Each row was made from one walk, in order. Every step used is in the known rows, and no mark comes twice. Write each row's walk.
Known rows:
h, t, k: -.44  .09  .18 -.13  .28 -.17 -.09 -.12 -.02  .10 -.14  .08 -.12 -.27  .10  .06  .02 -.19  .12  .13  .12
j, h, t: -.42  .08  .24 -.22  .32 -.02 -.07  .13  .21  .03 -.24  .12  .04 -.06 -.47  .44 -.07  .01  .10  .14 -.42
s, k, t: -.39 -.07  .14 -.08  .48  .37 -.26  .11 -.08  .19 -.12 -.19 -.08 -.33 -.44  .11 -.10 -.26  .10  .25  .39
j, s, h, k, t: -.26  .02 -.15 -.13  .44  .43 -.23  .36  .12 -.15 -.51  .03 -.27 -.15 -.50  .35 -.21  .21  .17  .06  .32
s, h, t: -.49  .01  .08 -.11  .37  .05 -.13  .08  .13  .04 -.34 -.01 -.03 -.06 -.25  .50 -.03  .31  .14  .26  .25
s, k, t, j, h: -.52 -.09  .48 -.11  .42  .32 -.19  .12  .01  .02  .16  .00  .11 -.07 -.47  .27 -.01 -.33  .09  .10  .33
j, t, k: -.29  .11  .24 -.07  .36 -.19  .02 -.12 -.06  .26 -.06  .31 -.06 -.15 -.08 -.02 -.10  .05  .16  .03 -.18
s, h, j, t, k: -.52  .04 -.08  .01  .49 -.17  .00  .05  .02 -.01 -.10  .29  .01  .19 -.04  .24 -.02  .25  .27  .04  .35
j, s, k: -.32  .12  .00 -.12  .58  .21 -.20  .08  .11  .00 -.16  .10 -.24 -.20 -.26  .24 -.22 -.22 -.02 -.08 -.01
n, s, h, t: -.69  .12 -.19 -.08  .29  .27 -.12 -.08  .39 -.04 -.42 -.05 -.02 -.18 -.19  .56 -.06  .04  .09  .39  .28
j, t, s, h, k: -.09  .12  .01 -.02  .39  .02 -.06  .09  .22 -.09 -.23  .36 -.13  .15 -.46  .16 -.10  .38  .25 -.08  .08
k, s: -.55  .01 -.05 -.12  .21  .03 -.14 -.10  .19  .12 -.03  .02  .00 -.25 -.17  .12 -.10 -.15 -.06  .31 -.15
n, s, k: -.60  .14 -.18 -.02  .44  .35 -.17 -.17  .25  .07 -.06 -.03 -.11 -.29 -.21  .19 -.14 -.44 -.05  .34  .19
k, t: -.45 -.03  .19 -.13  .26  .27 -.15  .13 -.01  .22 -.17 -.17 -.13 -.23 -.28  .20 -.17 -.06  .09  .31  .17
j, s, h: -.44  .12  .01 -.14  .44  .22 -.14  .15  .24 -.04 -.30  .14 -.17  .09 -.11  .51 -.21  .34 -.04  .08  .13
n, s, h, k: -.57  .14 -.37 -.01  .33  .36 -.14 -.07  .30 -.12 -.32  .10 -.12 -.13 -.33  .29 -.16  .15  .02  .41  .23
s, h, j, t: -.50  .01 -.19 -.02  .51 -.03 -.01  .21  .08  .00 -.23  .16  .00  .26 -.31  .48 -.14  .31  .31  .15  .14
j, h, t, k, s: -.56  .03  .17 -.18  .23 -.19 -.11 -.07  .28 -.06 -.05  .26  .16 -.26 -.31  .09  .17 -.20  .01  .02 -.31
n, s, h: -.75  .14 -.19 -.04  .28  .35 -.11 -.14  .38  .02 -.22  .00 -.03 -.05 -.08  .44 -.12  .16 -.06  .43  .25
t, j, h, k: -.44  .08  .21 -.13  .28 -.03 -.02  .09  .08 -.10  .10  .28 -.02  .09 -.38  .24 -.09 -.11  .04  .09 -.27
s, h, k, t: -.38 -.06 -.07 -.08  .36  .34 -.20  .22 -.02  .00 -.38 -.03 -.10 -.16 -.56  .24 -.10  .30  .18  .34  .55
s, h, k, t, j: -.49 -.10  .14 -.04  .30  .27 -.18  .16 -.03 -.06 -.12 -.04 -.06 -.05 -.33  .26 -.03  .07  .20  .26  .82
t, k: -.49  .09  .19 -.09  .29 -.12 -.08 -.18 -.01  .18  .04  .16 -.14 -.17  .17 -.03 -.05 -.01 -.04  .19  .13
s, h: -.53  .03  .09 -.09  .39  .15 -.12  .03  .11  .10 -.17  .04 -.05  .08 -.15  .38 -.08  .41  .00  .35  .28

Write each row's walk:
-.44  .05  .10 -.05  .28 -.19 -.05 -.21  .06  .16  .01  .33  .08 -.28 -.17 -.12  .00 -.13  .12  .01 -.21 -> j, t, k, s
-.74  .00  .10  .00  .33  .52 -.21 -.14  .16  .04  .08 -.22 -.04 -.32 -.17  .25 -.09 -.77  .05  .28  .72 -> n, s, k, t, j
-.73  .13 -.29  .05  .42  .04  .01 -.10  .30 -.09 -.15  .23  .02  .07  .04  .32 -.03 -.04  .20  .12  .31 -> n, s, h, j, t, k
-.40  .03 -.13 -.16  .28  .07 -.10  .07  .26 -.13 -.12  .30  .08 -.17 -.68  .10 -.09 -.08 -.02  .17 -.60 -> j, h, k, s
-.32  .08  .20 -.05  .44  .11 -.21 -.06  .20  .03  .11  .05 -.21 -.04 -.13  .04 -.03 -.28 -.03  .05  .25 -> t, s, k
-.31  .09  .17 -.09  .42  .05 -.22 -.02  .20 -.03 -.06 -.03 -.19 -.21 -.22  .10  .01 -.43  .12 -.04  .27 -> h, t, s, k
-.62 -.04 -.07 -.07  .29  .12 -.17 -.06  .24  .02 -.12  .05  .05 -.08 -.25  .29 -.02  .30 -.04  .37  .19 -> k, s, h
-.71  .02 -.11 -.01  .21  .50 -.16 -.01  .21 -.13 -.19 -.08 -.03 -.16 -.22  .33 -.09 -.21  .14  .36  .79 -> n, s, h, k, t, j
-.13  .11  .21 -.03  .52  .03 -.12 -.02  .16  .12  .02  .22 -.12 -.01 -.32  .03 -.11 -.19  .18 -.11  .00 -> j, t, s, k
-.31 -.04 -.04 -.11  .28  .27 -.16  .18 -.09  .10 -.28 -.07 -.19 -.33 -.46  .06 -.20 -.10  .20  .28  .13 -> h, k, t
-.44  .10  .20 -.08  .29  .10 -.14 -.02  .34 -.02 -.01  .12 -.13  .23  .00  .29 -.01  .36 -.03  .17  .37 -> t, s, h
-.51  .14  .21 -.15  .27  .04 -.07  .02  .15  .01  .06  .11 -.26  .06  .19  .38 -.21 -.34 -.01 -.05  .07 -> t, j, s
-.38  .03  .30 -.13  .19  .24 -.18  .08  .24  .13 -.04 -.12 -.20 -.10 -.15  .11 -.08 -.16  .05  .10  .26 -> k, t, s
-.51  .02  .15 -.10  .36 -.10 -.12 -.07  .07 -.01 -.22  .13 -.02 -.13  .03  .22  .11  .26  .13  .18  .52 -> s, h, t, k
-.62  .05 -.12 -.04  .38  .05 -.11  .13  .33 -.17  .02  .05 -.18  .36  .08  .41  .02  .12  .08  .12  .52 -> t, s, h, j
-.46 -.03  .06 -.01  .35 -.12 -.09 -.14  .14  .06 -.09  .35  .21 -.11 -.20  .02  .07  .30  .13  .07  .18 -> j, t, k, s, h
-.59  .01  .04 -.08  .21 -.12 -.13 -.26  .12  .10  .11  .15  .00 -.29  .11 -.12  .06 -.19 -.08  .20  .06 -> t, k, s
-.67 -.01 -.22 -.05  .45  .06 -.09  .18  .14 -.05 -.11 -.01 -.09  .20 -.05  .48 -.07  .21  .10  .32  .41 -> s, h, j
-.37  .05  .07 -.14  .27  .26 -.16  .24  .01 -.11 -.18  .01 -.29 -.21 -.24  .23 -.22 -.44  .15 -.07  .23 -> h, k, t, j, s
-.58 -.06  .35 -.12  .18  .19 -.13  .04 -.03  .18  .07 -.16 -.09 -.13 -.03  .29 -.09 -.30  .09  .28  .47 -> k, t, j
-.59 -.07  .01 -.06  .33  .25 -.20  .27  .30 -.13 -.08 -.14 -.15  .25 -.13  .41  .03  .04  .17  .14  .77 -> k, t, s, h, j
-.57  .03  .27 -.13  .21 -.11 -.06 -.05  .00  .08 -.02 -.05 -.09 -.13  .04  .39 -.05 -.30  .16  .16  .26 -> h, t, j
-.51 -.11  .29 -.04  .40  .29 -.24  .02 -.08  .12  .12 -.17 -.07 -.21 -.21  .16 -.04 -.47  .14  .20  .76 -> s, k, t, j
-.54  .05 -.27 -.03  .30  .58 -.19  .07  .25 -.08 -.44 -.09 -.09 -.29 -.50  .32 -.14  .01  .10  .40  .49 -> n, s, h, k, t
-.64 -.04  .05 -.05  .29 -.02 -.18 -.20  .21 -.01  .03  .21  .10 -.15  .03  .00  .13  .21 -.07  .26  .48 -> t, k, s, h
-.29 -.01  .12 -.17  .33  .25 -.13  .30  .06 -.01 -.28  .10 -.03 -.17 -.77  .18 -.14  .02  .14  .19 -.28 -> j, h, k, t
-.59  .06  .45 -.16  .25 -.03 -.01  .00  .14  .04  .21  .21  .06  .15 -.09  .39 -.05 -.05 -.03  .15 -.17 -> t, j, h
-.72  .15 -.06 -.05  .28  .14 -.12 -.22  .33 -.06 -.31  .05  .00 -.26  .08  .32  .05 -.02  .06  .27  .51 -> n, s, h, t, k
-.54  .00 -.22 -.01  .36 -.27 -.03 -.07  .07  .01  .05  .24  .04 -.11 -.10 -.01  .03 -.33  .21 -.01 -.12 -> h, j, t, k, s
-.58 -.05 -.33 -.01  .44 -.04 -.07  .12  .19 -.06 -.17  .18  .16  .10 -.39  .39 -.08  .10  .23  .16  .10 -> k, s, h, j, t
